Each row was made from one walk, in order. Every step used is in the known rows, and no mark comes twice. Write each row's walk.
Known rows:
mekodeg/dudez/dozof/sipef: [ 2.09 -1.24  0.22  0.62 -1.06 -1.95 -1.02 -0.99 -1.00  1.13 -1.42 -1.21
 -0.11 -0.94  0.19  0.92 -1.98 -0.21  0.39 -1.57]
kodo/sipef/dozof/dudez: [-1.73 -0.88 -0.58  0.30  0.43  0.75  0.15  2.68 -0.34 -1.03 -0.32 -2.52
  3.95 -0.75 -1.09 -2.71 -3.65 -0.14 -1.30 -3.95]
dudez/dozof/pema: [-3.55 -1.24  0.76 -0.83 -3.70 -0.95 -0.13 -1.06 -0.80  2.31  0.39  1.34
  0.68 -2.85 -0.82 -0.56 -0.06  0.83  2.56 -1.26]
sipef/dozof/dudez/zuva/pema: [-4.64 -1.22  0.94  1.07  1.16  0.69  0.21  1.34 -0.62  4.41  0.15  0.38
  1.69 -3.92  0.65 -0.16 -0.05 -0.65  0.28 -0.13]
kodo/sipef/dozof/pema/zuva/dudez: [ 1.74 -0.84  0.08 -3.36 -1.70  1.14  0.72  2.24 -2.15  1.13 -0.31 -1.66
  3.19 -3.21 -0.55 -2.46 -0.03  1.89  1.42  1.63]
dozof/sipef: [ 1.10 -1.33 -1.30  0.20 -0.56 -0.10 -1.42 -1.07 -1.56  0.56 -0.58 -1.18
 -0.13 -1.96  3.85 -0.86  0.29 -0.86  2.17  0.26]
sipef/dozof/dudez: [-2.75 -1.19 -0.79  1.13 -0.12  0.56  1.24  2.30 -0.45 -0.53 -0.45 -2.11
  3.58 -1.23 -0.80 -1.71 -1.98 -1.48 -0.12 -2.68]
mekodeg/dudez/zuva: [ 0.02 -2.02  0.68  2.18 -3.30 -0.25  0.40 -0.71  0.33 -0.85 -0.15 -1.87
 -0.91 -3.16 -0.95  3.00 -0.17 -2.07 -1.68 -1.04]
kodo/sipef/dozof/pema/zuva/mekodeg: [-3.37 -0.20 -0.79 -3.41 -2.21  2.16  1.64 -0.16 -0.24  0.61  1.82  0.49
  2.04 -1.16  0.50 -1.52  0.10  2.08  0.01  1.39]
dozof/dudez/mekodeg/zuva: [-0.49 -1.55 -1.36  2.44 -1.78  3.69  2.95  0.61 -0.75 -1.35  1.29 -2.25
  2.82 -1.40  2.50 -0.38 -1.73 -2.60 -1.40  2.31]
mekodeg/zuva: [ 4.06 -1.63 -1.88  4.15 -1.95  2.17  1.79  0.71 -1.00 -1.56  0.09 -1.02
  1.98 -1.22  1.83 -0.24  1.84 -2.50  3.72  1.42]
zuva/dudez: [ 3.48 -2.16 -0.61  1.05 -0.77  0.97  0.00  0.40 -1.46  1.78 -1.24 -2.20
  0.89 -4.96  1.92 -0.30  1.00 -2.07  2.02 -0.26]
zuva/mekodeg/dudez/dozof: [ 0.50 -1.49  0.52  1.89 -2.24 -0.66  1.05 -1.33  0.78  1.40 -0.59 -0.11
  0.16 -1.61 -2.47  2.64 -1.24 -1.31 -0.59 -2.96]
dozof/pema/zuva/dudez/mekodeg: [-2.68 -1.54 -0.01 -3.16 -3.11  3.20  1.50 -0.67 -1.53  0.89  1.12 -1.56
  1.80 -4.40  1.79 -0.37  0.07 -0.49 -0.97  3.99]
pema/zuva/mekodeg/dudez: [ 2.43 -1.42 -0.65  0.48 -2.68  1.95  2.55  0.62 -0.11 -0.99  0.67 -0.68
  0.54 -2.04 -2.71  1.97 -0.62 -1.09 -1.36  1.01]
pema/zuva/mekodeg/dudez/dozof/sipef/kodo: [-0.47 -0.46  1.20 -1.53 -1.31 -1.47  1.29 -0.22  0.75  1.05 -0.54  0.57
  1.27  0.60  0.31  0.45 -1.90  1.48  1.43 -2.18]
mekodeg/dudez/dozof: [ 1.65 -1.71  0.74  2.53 -2.79 -1.17  0.33 -0.54  0.14  0.17 -1.27 -0.32
  0.56 -1.57 -4.06  2.35 -0.70 -1.56  1.03 -3.43]
kodo/sipef/dozof/pema/zuva/mekodeg/dudez: [ 2.40 -0.59 -0.36 -1.17 -2.54  0.88  1.86  1.80  0.06 -1.53  0.94 -0.60
  2.05 -0.40 -2.68 -0.39 -2.84  1.87 -1.48  0.55]
dozof/dudez/zuva: [-6.53 -1.80  0.82  0.35 -1.99  0.84  0.86 -0.36 -0.39  1.45  0.62 -2.10
 -0.08 -4.20  0.42  1.64 -0.76 -2.08 -3.89 -1.88]
mekodeg/dudez: [ 5.28 -2.04 -0.53  3.16 -2.51  0.24  0.51  1.19 -0.26 -2.31 -0.62 -1.34
  0.65 -2.22 -2.70  1.19 -1.10 -2.02  1.00 -1.24]
mekodeg/zuva/dudez: [ 6.60 -1.96 -1.26  2.75 -0.63  1.76  1.65  1.37 -1.79  0.97 -0.97 -2.63
  2.06 -3.60  3.04 -0.68  0.87 -2.18  2.36  1.76]
kodo/sipef/dozof: [ 1.92 -0.75 -1.23  1.12 -0.54 -0.15 -1.43  0.89  0.35 -2.53 -1.05 -1.64
  3.44  0.55  0.53 -2.66 -0.09  0.15  3.50 -3.37]

Which walk is each row?
[ 0.94 -1.08 -0.06 -2.75 -1.92  1.05  1.63  2.01 -2.26  1.47 -0.32 -1.26
  2.90 -3.61 -0.43 -1.53  1.20  0.81  2.27  2.67] => sipef/dozof/pema/zuva/dudez
[ 3.64 -1.46 -0.96  3.94  0.59  2.34  0.82  1.69 -1.63  2.72  0.14  1.65
  2.14 -3.02  1.69 -0.95  2.18 -1.24  5.38  2.72] => mekodeg/zuva/pema
[-5.98 -0.82 -0.07 -0.80 -0.31  1.16  1.08 -1.01  1.06  1.88  1.20 -2.04
  0.78 -2.09  2.82  0.27 -2.43 -0.27 -4.89 -2.30] => kodo/sipef/dozof/dudez/zuva/mekodeg
[-0.84 -1.09 -0.18 -0.36 -0.76 -1.37 -1.47 -2.09 -1.18  2.21 -1.21 -0.68
 -0.19 -1.42  2.25  0.31  0.05 -0.43  1.75 -1.55] => dudez/dozof/sipef
[ 1.44 -1.59 -1.77  3.15 -2.48  3.39  2.06 -0.68 -0.46 -2.12  0.95 -1.50
  2.20 -1.00  3.53  0.00  0.79 -2.66  1.73  2.93] => dudez/mekodeg/zuva
[ 3.79 -1.77 -0.85  2.44 -1.98  0.96  1.42  0.19  0.58 -0.81  0.27 -1.01
 -0.01 -2.20 -0.54  1.60 -1.75 -1.74 -1.01 -0.64] => zuva/mekodeg/dudez
[-4.93 -1.51 -0.40  0.30 -1.95  1.37  1.01 -3.01  0.93  2.22  1.24 -0.74
 -1.47 -3.63  3.83  2.33  1.56 -1.89 -1.78 -0.44] => dudez/zuva/mekodeg
[-0.29 -0.70  1.36 -2.22 -0.73 -1.50  0.46 -0.03 -0.42  2.08 -1.45 -0.10
  1.87 -0.80  1.54 -0.61 -0.44  1.21  3.31 -2.07] => pema/zuva/dudez/dozof/sipef/kodo
[-6.93 -1.47 -0.03 -0.32 -1.32  1.75  1.83 -1.79  0.57  2.89  1.59 -1.34
 -0.77 -4.03  3.03  1.83 -0.98 -1.79 -4.94 -0.98] => dozof/dudez/zuva/mekodeg
[-0.26 -2.07 -0.60 -0.05 -1.86  2.60  0.27 -1.52 -0.58  0.55  0.06 -2.57
  1.14 -4.29  3.72  0.16 -0.10 -2.55 -0.34  1.39] => zuva/dudez/mekodeg
[-4.35 -1.02 -0.56 -0.53 -0.82  2.33  0.44  0.21  0.32 -1.67  0.82 -2.83
  3.57 -0.88  1.34 -1.87 -3.78 -0.97 -2.99 -1.52] => kodo/sipef/dozof/dudez/mekodeg
[ 1.56 -1.44 -0.88  3.19  0.14  3.37  1.04  0.56 -1.13  2.22  0.82  1.13
  2.25 -2.79  2.97 -0.72  1.44 -1.43  3.71  3.98] => dudez/mekodeg/zuva/pema
[ 0.39 -1.80  1.10  2.38 -0.45  0.48 -0.26  0.60 -0.50  3.26 -0.04  0.86
 -0.11 -4.57 -0.69  1.63  0.62 -0.91  0.99  0.75] => mekodeg/dudez/zuva/pema
[-2.59 -1.64  0.78  1.52 -0.16  0.97 -0.79 -0.50 -0.77  4.36  0.25  1.43
 -0.24 -5.06  1.43  1.01  2.58 -1.18  2.36  0.77] => dudez/zuva/pema
[-1.67 -0.90 -0.08 -3.53 -2.29  2.49  0.74  0.19 -1.01 -0.27  0.72 -2.22
  3.28 -2.35  1.75 -1.85 -1.27  1.03 -0.88  2.63] => kodo/sipef/dozof/pema/zuva/dudez/mekodeg
[-3.20 -0.98 -0.15 -2.96 -4.17  1.96  1.59  0.72 -2.10 -0.07  1.43  1.05
  1.49 -2.99 -2.46 -0.56  2.34  0.75  2.37  2.81] => dozof/pema/zuva
[ 1.66 -0.94  1.21  0.36 -1.21 -2.62 -0.19 -0.07  0.74  0.24 -1.48  0.07
  1.25  0.37  0.70 -0.22 -2.36  0.71  3.14 -3.92] => mekodeg/dudez/dozof/sipef/kodo
[ 2.89 -1.17 -0.32  0.24  0.17 -1.01 -0.25 -0.90 -1.96  3.35 -1.71 -2.03
  0.73 -1.92  3.67 -0.15 -0.74 -0.34  1.39  0.44] => mekodeg/zuva/dudez/dozof/sipef
[-4.72 -0.80  0.77 -3.10 -4.35  0.97  1.59 -0.08 -1.78  1.21  0.94  1.55
  1.47 -2.49 -3.75  0.22  2.15  1.14  2.07  1.37] => dudez/dozof/pema/zuva
[ 0.25 -0.92 -1.49  2.01 -0.90  3.07  2.20  1.40 -0.28 -2.41  0.82 -2.95
  4.37  0.53  2.43 -1.99 -3.05 -1.07 -1.45  0.94] => kodo/sipef/dozof/dudez/mekodeg/zuva
[-4.20 -0.82 -0.73 -2.92 -3.09  2.71  2.39 -0.78 -0.78  1.72  2.15  1.10
  0.52 -3.00  0.66 -0.01  1.37  0.61  0.00  2.70] => dozof/pema/zuva/mekodeg
[ 0.61 -0.74  0.99 -0.06 -0.77 -2.23  0.44 -0.68  1.30  1.23 -0.92  0.30
  0.90  0.35  2.14  0.09 -2.70  0.90  1.85 -3.61] => zuva/mekodeg/dudez/dozof/sipef/kodo
[-5.70 -0.68 -0.06 -3.25 -3.27  1.88  2.42 -1.59 -0.53  2.72  1.87  1.55
  0.58 -2.68 -0.54  0.73  1.37  0.85 -0.25  1.45] => dudez/dozof/pema/zuva/mekodeg
[ 1.21 -1.02 -0.07  0.05 -0.75 -1.52 -0.39 -1.72 -0.46  2.11 -0.87 -1.01
 -0.53 -0.90  1.47  1.20 -2.33  0.03 -0.78 -1.22] => zuva/mekodeg/dudez/dozof/sipef
[-5.45 -1.07  0.62 -0.15 -1.01 -0.01  0.12  0.55  0.24  0.16  0.17 -2.79
  1.71 -2.01  0.45 -0.11 -2.18 -0.54 -3.67 -3.18] => kodo/sipef/dozof/dudez/zuva
[-1.70 -1.73 -0.34 -1.95 -2.44  3.57  1.35 -1.01 -1.22  0.19  0.54 -2.18
  1.69 -4.06  1.71  0.54  0.98 -1.93 -0.86  3.05] => pema/zuva/dudez/mekodeg
